What can hang from each mark
Z252: Z104
Z104: Z62 Z149 Z252
Z62: Z104 Z316 Z427
Z149: Z104 Z427
Z316: Z62 Z386
Z427: Z149 Z252

Known rows, with every way that one mark hangs from another
Z427[Z252[Z104[Z149]]]: [ 16.7  -2.0  11.8 -19.0 -18.9 -11.8  -5.4 -25.5  -5.4  -1.6 -10.6  17.7
  17.1  -5.6  -0.5 -12.2  -2.5  10.3 -14.7  27.6   2.2  10.3   0.2]
Z316[Z62[Z104[Z252] Z427] Z386]: [ -9.8   3.0  16.9  22.0 -61.8 -16.1  -9.0 -15.1 -19.5 -32.8  -7.9  16.4
 -23.2  -1.1 -30.3  13.9  26.3  17.6  -6.6  -2.4  30.8  -7.3   7.9]
Z104[Z149 Z252]: [  9.1  -5.4  -2.9  10.4 -21.8  -6.0  -6.7 -10.4   6.0  -8.2   7.3  16.7
  11.3  12.4 -37.4  -3.4   0.4   5.8  -8.0  23.7  -1.4  -9.2 -18.8]
Z149[Z104[Z62 Z252] Z427]: [-14.4   8.1  -1.8  37.0  -5.0   2.2 -12.1  -1.2   5.3 -39.6 -31.0  22.5
  -2.7  20.5 -19.2   3.1  23.3  24.3 -10.8  -3.4   0.8  27.0 -13.9]
Z427[Z252[Z104[Z62[Z316] Z149]]]: [ 11.4   9.6   8.4  -8.3 -26.2  -6.3  -8.9 -30.0 -12.9  -4.0  -7.0  23.7
  18.7   4.8 -18.7 -14.0   3.1  11.4 -17.6  22.9   9.0  24.7  -8.7]
Z316[Z62[Z104] Z386]: [ -5.2   8.3  20.6   8.3 -31.7  -9.3   8.4  -3.3 -25.2 -36.2 -16.7  -2.4
 -20.9  -3.7 -15.4  12.5  16.5  15.6   0.9 -16.3  26.9 -14.6   5.0]
Z316[Z62[Z104[Z149]] Z386]: [ -2.3  10.8  18.5   9.6 -32.8 -14.6  10.6  -5.6 -23.9 -32.8 -21.5  -2.3
 -13.4  -2.6 -32.1   5.5  15.5  16.6  -0.8  -9.2  28.5 -17.2   0.7]
Z104[Z62 Z252]: [  4.8   0.5  -6.9  18.0 -27.6   2.6  -6.2  -8.1   1.1 -24.6  20.2  22.0
   3.9  19.7 -22.3   9.4  11.7   5.0 -16.2   2.3   3.8  10.6 -23.3]
Z316[Z62[Z104 Z427]]: [-10.6  15.2  12.4  27.2 -41.2 -13.3 -13.9 -19.6 -17.7 -12.5 -10.5  12.3
  -6.4  -2.1 -22.9 -11.7  13.1  19.1   1.1  -1.9  31.4  -0.5   7.0]
Z252[Z104[Z62[Z316 Z427] Z149]]: [ -2.5  11.1   2.2   8.4 -26.9  -7.1  -5.7 -30.1  -2.5   2.5   2.1  19.9
   8.0  12.8 -46.5 -29.4  18.4  20.8 -18.6  12.2  31.0  37.3   0.2]
Z62[Z316 Z427]: [-19.0  11.0  -3.4  21.4 -25.2  -2.0 -22.3 -15.0  -6.7  24.2  -2.3  15.0
 -11.7   4.4 -32.5 -12.0   5.2   0.7  -4.0  12.6  12.5  22.5  13.5]
Z252[Z104[Z62[Z427] Z149]]: [  2.6   4.1   4.5   1.0 -22.2 -10.4   0.3 -27.0   6.7  -3.5   4.5  17.0
  10.6   7.4 -34.5 -25.1  21.5  19.6 -18.4  12.4  29.9  30.1  -3.4]
Z62[Z104[Z252] Z316[Z386] Z427]: [-30.5   7.3  10.8  33.6 -58.2  -3.8 -31.7 -15.9 -16.0   2.0  -0.2  17.7
 -15.6   1.9 -52.3   0.9  25.7  11.3  -3.5   4.7  19.3  13.1   5.0]
Z316[Z62[Z104 Z427[Z149]] Z386]: [ -8.3  15.7  23.0  23.1 -44.2  -7.3   2.1 -19.2 -26.8 -31.3 -16.2   4.7
 -18.1  -9.2 -21.7  10.5  23.5  18.7 -10.5   5.8  33.3   6.3  12.5]
Z149[Z427]: [-12.5  -5.9  -4.7  12.1  12.0   1.3  -3.4  -1.7  -0.9  -7.5 -22.0  -0.2
   1.8  -6.7  -8.6   6.6   8.0   7.6   7.3  -7.9   0.0  11.7  11.5]
Z316[Z62[Z427]]: [ -0.1   9.1   5.3  15.9 -32.5 -15.9  -6.1 -17.8  -9.1 -10.8  -9.4  16.7
 -15.2  -0.1 -14.5  -2.2   6.1  11.2  -6.5   5.0  25.6   3.8  11.7]
Z62[Z316[Z386]]: [-10.6   4.5   3.2   4.1 -12.1   3.6  -0.5   3.1 -12.7   0.9  -7.5  -0.2
 -18.7   2.0 -21.2  10.2   3.8  -3.6  -3.1  -0.3   5.5   7.1   8.6]
Z427[Z252[Z104]]: [ 14.5  -5.6  13.9 -20.0 -19.1  -8.8  -7.5 -24.1  -9.5  -4.2  -6.2  18.0
  11.7  -7.1  19.1  -0.1  -2.2   8.4 -11.5  20.7  -0.1  12.7   5.2]
Z316[Z62[Z104 Z427[Z149]]]: [ -7.6  21.1  17.2  32.2 -36.3  -3.1  -9.2 -26.6 -22.2 -18.2 -12.0  10.0
  -0.6  -4.2 -19.6  -7.1  11.3  20.0  -5.9  12.9  29.4   9.8   6.2]
Z104[Z62[Z316]]: [-10.0  17.1  -6.4  18.5 -11.3   9.4  -5.1  -5.5 -10.7  -3.9   4.2  10.3
  -2.1  13.3 -27.9  -6.7   5.7   1.0  -7.7  -6.7  12.2  24.2  -9.2]
Z104[Z62[Z316 Z427] Z149 Z252]: [ -7.9  12.1 -11.8  37.4 -47.3  -5.5 -19.8 -24.1   0.5   1.0  11.9  34.3
   5.0  24.4 -76.8 -15.0  16.5   7.6 -20.8  22.4  18.4  25.6 -21.3]
Z427[Z149 Z252[Z104[Z62]]]: [ 20.7  13.8  15.3  -5.1 -14.6   7.9   0.8 -35.2 -15.5 -20.8  -2.6  20.6
  23.5  -2.5  13.4   1.8   3.7  11.1 -29.0  35.5   5.8  35.7  -4.3]
Z149[Z104[Z252]]: [  0.3   5.9   6.4  19.0 -10.5  -1.4 -13.3   2.4  10.1 -23.3 -16.2  19.1
  -5.1  18.6  -1.8  -0.6   6.9  12.8 -11.7  11.4  -7.9   5.4 -14.4]
Z104[Z62]: [ -1.4   9.3  -3.6  10.6  -6.0   2.8   0.7  -4.4  -3.3 -11.6   7.4   5.9
   3.1   9.2 -13.4  -2.4  11.9   1.7  -8.3 -10.1  11.6  13.1 -13.3]

Rows
[ -1.6  -9.5  -7.9  21.0 -13.9  -4.7 -10.0 -11.0   3.9 -13.3 -10.5  14.7
  11.4   6.4 -42.6   2.1   8.0  12.5  -3.2  16.6  -3.5   1.4  -9.2] : Z104[Z149[Z427] Z252]
[-13.9  21.4   4.6  38.8 -26.9   8.6 -24.5 -23.4  -4.7   1.4 -10.8  26.0
  -7.7  14.5 -31.5 -10.8   8.0   9.2 -20.8  35.9   8.0  38.2   3.9] : Z62[Z316 Z427[Z149[Z104[Z252]]]]
[ -8.7  10.4  -8.6  19.6   2.3  -2.2   2.5 -11.0  -0.7 -12.2 -14.9   5.0
  12.9   5.7 -48.7  -9.7  17.6  13.3  -3.1  -5.4  13.7  18.7 -12.8] : Z104[Z62 Z149[Z427]]
[-27.1  27.3  10.0  40.7 -29.5  12.9 -28.9 -25.9 -22.8  15.1  -8.2   9.6
   4.9  -3.1 -40.6 -19.7  12.8  14.4  -3.6  19.1  21.3  30.3   9.7] : Z62[Z104 Z316 Z427[Z149]]
[ -8.0  18.8   5.6  27.6 -21.6   2.4  -9.5   1.1  -2.8 -33.4 -13.7  23.5
 -15.2  29.7 -25.1   2.6  17.2  14.4 -18.2   2.0   3.2  21.1 -19.5] : Z149[Z104[Z62[Z316[Z386]] Z252]]
[ -4.7   1.2  -6.6  26.2 -41.1  -1.6 -14.6 -15.3   6.5 -13.3  20.6  29.7
  -1.7  17.1 -31.6   4.8  21.7   5.0 -17.2   9.4  13.1  19.6 -15.1] : Z104[Z62[Z427] Z252]
[-19.9  14.1  -2.4  44.9  -9.1   6.6 -21.2  -5.0  -3.1 -32.5 -33.0  26.7
  -5.9  24.7 -31.9   0.2  21.4  23.3 -10.1   0.4   1.0  32.5 -10.8] : Z149[Z104[Z62[Z316] Z252] Z427]
[ -1.8  -8.4   4.3  -6.0  -4.9  -4.1  -9.5 -18.0  -9.2  -9.4 -26.8  14.0
  10.1 -12.4   5.7   6.5   7.1  14.1  -2.6   8.7  -1.9  21.2  14.8] : Z149[Z427[Z252[Z104]]]
[  2.3  25.8   8.9  34.9  -7.8  18.0  -7.1 -13.3  -6.0 -30.2  -9.6  19.2
   4.5  23.4 -15.0  -0.6   6.5  14.6 -25.6  27.0   0.3  33.1 -17.7] : Z427[Z149[Z104[Z62[Z316] Z252]]]
[  1.3   1.7   1.3   1.8  -4.0  -4.1   5.5 -23.0   1.2 -15.1 -10.0  11.3
  14.7   4.4 -31.5 -18.0  19.0  24.8 -11.8   1.9  21.9  29.4  -4.2] : Z252[Z104[Z62 Z149[Z427]]]
[  4.9   3.9  14.2   1.2 -45.3 -23.7   1.5 -16.5 -16.6 -22.5 -19.9  18.2
 -26.0  -7.6 -10.1  21.5  15.3   4.8 -13.3   8.8  20.8   0.7  15.6] : Z316[Z62[Z427[Z252]] Z386]
[-28.2  23.9  15.6  33.5 -32.6   8.4 -19.3 -20.0 -24.5   5.6 -10.6   3.7
  -9.1  -6.4 -42.2  -4.4  22.3  10.3  -7.1  13.4  22.9  28.8  13.7] : Z62[Z104 Z316[Z386] Z427[Z149]]
[-10.8   9.3  -9.2  33.9 -46.8   0.9 -24.4 -19.2  -2.6  -4.6  17.0  33.7
  -6.5  21.5 -47.4   0.1  16.2   5.8 -17.5  13.0  14.6  30.2 -11.9] : Z104[Z62[Z316 Z427] Z252]
[-17.1  22.3  11.5  27.6 -19.8   5.9 -10.3 -13.4  -8.9  -2.0 -23.3  11.4
 -21.9   6.0 -29.3  -2.1  17.5   5.9 -23.6  24.1  12.5  37.8  14.6] : Z62[Z316[Z386] Z427[Z149[Z104]]]
[ -3.1   2.3  11.3   7.7 -38.3 -19.8   5.9 -11.1 -11.6 -21.5 -15.2   8.0
 -30.5  -3.0 -16.5  18.3  19.8   8.2  -9.3  -1.7  28.5  -1.1  17.0] : Z316[Z62[Z427] Z386]
[-10.5  17.2  -9.4  22.0 -11.8  -1.5 -10.8 -17.4 -16.3  -4.6 -23.3  17.2
  16.2   6.3 -56.9 -12.2   8.7   8.1  -7.4   6.9   9.9  29.1 -11.1] : Z104[Z62[Z316] Z149[Z427[Z252]]]
[ 11.9  26.6  15.1  13.2  -4.6   8.6  -4.8 -18.3 -13.3 -28.5 -24.1  20.3
  14.8   6.7  11.5   1.4   3.9   9.3 -27.7  31.5  -5.7  30.5 -15.2] : Z427[Z149[Z104[Z62]] Z252]
[  8.0   5.6  13.0 -14.0 -27.8  -4.2  -4.5 -22.2 -15.7 -13.3  -4.2  20.8
   1.4   0.7  -1.4   3.8   9.1   6.0 -18.9  11.0   9.1  24.9   1.6] : Z427[Z252[Z104[Z62[Z316[Z386]]]]]
[-14.3  -1.6   2.9  27.5 -21.8   0.6 -16.9 -10.4  -7.5 -13.8 -12.0   9.4
  18.1   0.9 -43.4  -9.6  12.5  21.4   6.2   3.9   6.3  -5.4 -12.0] : Z62[Z104[Z149[Z427] Z252]]
[-19.7  19.9   6.1  25.2 -17.4   4.1 -16.5 -10.0 -21.7  10.4 -12.4   1.2
  11.7   3.6 -52.8 -28.8   3.0  12.4   8.3   1.6  14.0   3.6  -8.4] : Z62[Z104[Z149] Z316]
[ 21.1   5.4  17.0 -12.7 -12.0   5.7  -1.0 -34.8 -14.7 -13.7  -7.0  15.0
  22.3  -7.3  22.0   2.1  -3.7  10.1 -22.4  42.0  -3.2  28.1   5.3] : Z427[Z149 Z252[Z104]]
[ -4.4  21.3  -8.3  21.0 -10.2   0.9  -1.5 -10.4  -8.6   1.2  -1.4  11.7
   7.5  17.7 -56.4 -19.2   5.5   5.6  -9.2   3.2  14.8  17.5 -19.6] : Z104[Z62[Z316] Z149]
[  2.6  -2.2   7.8  -7.0 -32.8 -18.3 -13.8 -30.9   0.4  11.4  -5.3  23.7
   8.0  -7.8 -15.2 -12.9   9.8   8.1 -14.9  30.6  11.6  21.5  10.0] : Z62[Z427[Z252[Z104[Z149]]]]
[ -6.2  13.5  -6.8  19.1 -20.0 -11.0  -2.3 -16.8   3.0   2.9   1.7  14.1
   7.3   8.7 -52.1 -17.8  22.3   8.1 -12.8   7.1  22.0  20.5 -14.5] : Z104[Z62[Z427] Z149]
[-24.7  13.7  12.7  16.6 -23.0   7.2  -8.8  -0.2 -25.7  -1.2 -11.3  -3.9
 -10.6  -1.8 -30.4  -0.8  11.0   5.7   7.1 -14.2  13.6   2.6   2.8] : Z62[Z104 Z316[Z386]]
[-10.5  13.7  -1.9  12.4 -13.3   4.7   2.0  -0.7 -12.6 -10.2  -0.4   7.5
 -11.1  11.8 -31.4   5.9  15.3  -1.3 -10.5 -12.4  13.8  20.9  -7.0] : Z104[Z62[Z316[Z386]]]
[ -0.8   6.7   8.4  -5.1 -17.7   1.9   4.2 -15.8  -7.9 -17.3   4.0   9.7
  -7.6   8.1 -16.9  -4.9  16.4  15.3 -16.1  -3.5  21.3  31.6   1.9] : Z252[Z104[Z62[Z316[Z386]]]]
[-11.6   8.3 -16.0  38.4 -24.4   2.9 -15.4 -18.2  -7.0 -15.7  -7.4  27.3
   9.7  20.8 -70.8  -4.3  14.1  14.2 -10.7   9.7   9.7  22.3 -20.7] : Z104[Z62[Z316] Z149[Z427] Z252]
[ -0.7  12.8  -3.2  12.8 -27.3 -14.0  -8.8 -23.1  -0.8   4.7  -2.3  22.8
  13.7   4.9 -45.0 -14.3  18.1   3.7 -17.5  16.3  17.5  20.1 -12.2] : Z104[Z62[Z427[Z252]] Z149]
[-30.6  23.0   4.3  36.2 -36.1  -4.1 -27.5 -20.6 -15.7  25.2  -9.6  10.9
   4.8  -2.5 -66.3 -35.2  15.3  12.6   3.0  10.3  23.5  15.7   0.2] : Z62[Z104[Z149] Z316 Z427]
[ -8.8  16.6  11.5  28.2 -40.1 -16.5 -11.0 -21.1 -17.2 -10.8 -14.4  12.9
   0.2  -1.0 -41.0 -21.4  12.1  21.8  -0.2   5.4  33.1  -4.3   1.7] : Z316[Z62[Z104[Z149] Z427]]
[ -2.3  15.7   9.9  10.7 -33.3   3.9 -25.3 -42.3 -18.9  13.7  -7.2  28.3
   7.0  -3.6 -15.0 -10.9   2.9   8.0 -24.1  45.2  10.4  46.3  18.9] : Z62[Z316 Z427[Z149 Z252[Z104]]]
[-12.1  11.8  -1.6  14.8 -36.3  -6.9 -30.4 -21.1 -14.3  24.6  -8.6  23.7
  -4.5  -2.4 -22.5  -7.2   2.0  -4.6  -8.2  25.3   4.2  24.9  13.1] : Z62[Z316 Z427[Z252]]
[-19.4  10.5   5.9  31.4 -36.1  11.7 -28.0 -10.6 -21.6  -1.4   3.3  14.7
   3.6  10.3 -33.9  -7.2   1.8  10.5   5.0   2.2   6.2   2.4 -10.2] : Z62[Z104[Z252] Z316]
[  3.6  26.0  10.3  23.4   9.0  15.0   4.1  -7.5  -3.8 -28.0 -15.3   7.6
   6.9  13.4   0.7  -6.0   8.1  12.2 -21.1  17.2   3.1  29.3 -13.4] : Z427[Z149[Z104[Z62]]]
[  5.7  21.8   8.6  29.6  -4.4  16.0  -3.0 -12.8  -1.3 -36.4  -7.5  18.0
   7.8  19.4  -5.1   1.7  12.0  15.2 -23.1  24.3  -0.4  26.5 -18.7] : Z427[Z149[Z104[Z62 Z252]]]
